Each row was made from one path, in order. Every step used is in the known rows, and no mark comes twice. Write each row's path.
Known rows
U-C: 12 -30 -22 1 -5 1 -20 -2 2 16 -16 25 17 10 -21 -2 -10 -5 4 5 -14 -4 -11 19
C-A: -1 1 2 39 -25 1 1 -6 -18 15 -5 -13 25 -19 10 2 -2 4 19 -27 -13 3 11 37
C-A-J-F-K: -7 34 29 14 -3 2 -6 -12 -19 -17 13 1 13 17 47 -8 21 -10 -4 -26 21 -3 9 12
F-K-U-C-A-J: -4 -5 17 22 -26 -38 -2 -28 41 2 -2 5 21 24 54 5 26 22 5 20 27 -15 -54 27
U-K-F: -15 1 -25 -11 27 10 -5 0 -42 -5 -15 -14 -9 15 -19 26 -11 -12 24 25 -25 32 26 -27
J-E: -19 3 7 2 -4 33 -37 13 -15 -11 -16 15 17 -17 -8 -5 -6 4 -18 -24 -18 4 18 16
J-F-A: 0 27 6 -12 -24 -5 -4 14 -1 -9 0 -1 23 -8 2 -21 -6 -18 -12 -39 -7 6 17 -20
C-U-K-F-A-J: 23 -11 -12 -1 24 27 10 54 -59 9 -23 9 -8 12 -1 7 -4 -43 56 -7 39 18 12 -58
F-A-J: 42 10 -3 24 -10 24 1 17 -30 18 -7 -9 -4 -27 -7 -6 -6 -55 45 -17 24 -6 -12 -38
K-U: 4 -7 2 25 -14 -19 0 2 18 3 -5 -10 -2 -14 -15 12 7 21 1 7 -6 -4 -19 7
C-U: 23 -20 -3 13 10 22 13 46 -21 12 -8 34 -1 -14 -31 -9 -12 -3 10 -27 21 -6 18 9
K-F-J: -11 13 -3 -5 33 10 -13 7 1 -21 2 24 -19 7 -26 14 17 11 -27 2 -35 -2 38 -21
J-F: -7 19 4 -13 8 7 -16 8 -15 -19 4 13 5 8 -17 -10 -1 -3 -30 -26 -17 6 31 -1
F-A: 19 9 -7 15 -31 0 12 10 0 19 -8 -11 17 -38 -12 -10 -19 -24 26 -21 -1 0 -4 -13
K-U-C: 3 -34 -9 13 -21 -30 -17 -3 33 11 -17 10 17 12 -3 8 9 23 -2 18 -8 -8 -39 18
K-F: -12 2 -14 6 28 10 -12 22 -14 -7 -15 5 -7 -2 -14 23 17 -8 9 -14 -35 7 42 -25
E-J: -2 -8 -15 -7 -1 36 -3 29 -2 21 -2 8 -24 -23 -35 -20 -19 10 -2 -5 -19 -7 11 20
U-C-A-F: 4 -46 -19 18 -42 -13 -4 -21 -1 43 -1 -7 20 0 28 -5 -10 -5 21 -17 -8 -1 2 49
A-F-K-U: -3 -5 5 1 -30 -36 33 -32 44 15 28 -21 -30 -21 18 -1 -10 19 -8 16 15 -6 -8 23
F-J-A: -4 6 2 -9 28 7 16 -12 8 0 9 -8 0 -11 -50 2 -6 21 -16 18 -26 -4 4 1
C-A-J: 22 2 6 47 -4 25 -9 2 -47 14 -4 -11 5 -9 14 5 11 -27 38 -23 13 -4 2 11
E-A: 15 -1 -12 3 8 6 24 15 13 2 -9 -28 16 -38 -15 5 -9 -13 21 -5 -11 -8 -14 -15
A-J-F-K: 7 38 19 -14 27 16 -10 -4 -17 -29 16 20 -17 22 9 -11 12 -23 -19 -5 25 -7 9 -19
A-J: 38 1 -5 23 27 40 -13 11 -48 6 -2 5 -26 -9 -28 7 0 -42 28 -1 15 -7 2 -20
F-K-U-C-A: -22 -6 15 14 -42 -57 7 -33 65 3 -2 4 37 16 51 2 16 47 -10 16 8 -10 -48 48

Write each row's path
1 32 28 -6 15 -8 -9 -6 7 -32 14 9 -16 25 20 -3 27 -2 -24 5 29 -10 -13 -19 -> A-J-F-K-U
-28 35 27 -19 -10 -39 3 -14 46 -35 15 8 8 18 21 -8 16 37 -51 1 2 -3 -5 8 -> J-F-K-U
-6 -8 7 -15 -12 26 -14 -17 -3 3 23 12 -27 -21 -12 -17 -20 7 -42 -11 -7 -4 29 25 -> A-F-J-E
11 -33 3 40 -26 -21 -23 -4 7 17 -18 -3 24 20 34 12 30 8 23 4 12 -11 -47 21 -> K-U-C-A-J
4 -12 -15 -8 7 8 19 47 -34 10 -23 8 7 4 -4 4 -14 -18 40 -10 19 23 19 -37 -> C-U-K-F-A
-7 3 13 0 -10 -10 -22 -18 2 -6 -1 23 32 43 52 -12 20 -5 -7 -12 17 -8 -15 24 -> U-C-A-J-F-K
-32 29 10 -45 -1 11 1 13 30 -14 16 22 -14 7 1 -36 -8 29 -49 -8 -11 -6 18 21 -> E-J-F-K
-13 10 -15 -22 31 10 -5 -13 -29 -18 -1 4 -21 22 -30 18 -12 4 -8 38 -22 25 21 -23 -> U-K-F-J
-37 13 -3 -31 27 24 -31 -5 -29 -30 -11 12 -5 24 -12 13 -6 13 -25 25 -26 27 27 -16 -> U-K-F-J-E
-11 18 16 7 -16 -38 19 -21 52 -11 10 -1 -1 -8 10 4 4 37 -17 23 9 -9 -29 18 -> F-K-U
1 -29 -8 -16 -27 -47 41 -20 80 16 9 -35 7 -18 39 0 -4 13 6 23 12 -17 -49 7 -> E-A-F-K-U-C
-1 -25 -18 -1 12 4 34 -7 -8 39 8 -52 -12 -33 -27 8 -17 -10 32 -2 -21 7 23 -1 -> J-A-F
-34 12 -5 -38 30 18 -12 3 -8 -33 -15 -11 9 10 1 15 -2 10 -16 26 -25 21 8 -32 -> U-K-F-J-E-A
18 -21 -13 -4 12 21 18 29 -47 12 -9 18 -4 3 -34 -4 -35 -7 23 8 29 18 6 5 -> C-U-K
21 18 7 -1 30 34 -26 15 -48 -18 4 13 -19 16 -13 -5 12 -38 -4 -19 11 -3 20 -28 -> A-J-F
4 27 22 -13 18 -15 16 7 36 -33 6 -23 6 4 34 2 29 -6 -7 6 26 -17 -39 -39 -> E-A-J-F-K-U
21 -10 -10 -13 -1 4 37 -10 25 11 23 -29 -20 -42 -15 -8 -21 -8 -6 4 -3 -14 -4 -5 -> E-A-F-J
-27 6 -16 -30 48 4 9 -12 -23 -10 -6 -23 -7 21 -34 26 -6 11 6 44 -34 29 19 -32 -> U-K-F-J-A
19 -11 -7 -5 -7 11 14 -25 -3 17 33 3 -44 -23 -33 -12 -27 -2 -23 5 -3 -7 24 18 -> A-F-J
-4 -27 -4 -8 -35 -45 20 -36 57 22 19 -6 -14 0 27 -4 -8 21 -9 24 14 -10 -25 31 -> A-F-K-U-C
-3 -20 12 21 -22 -26 -34 -1 7 -2 -13 4 30 41 45 3 39 12 -2 -10 8 -7 -32 14 -> K-U-C-A-J-F
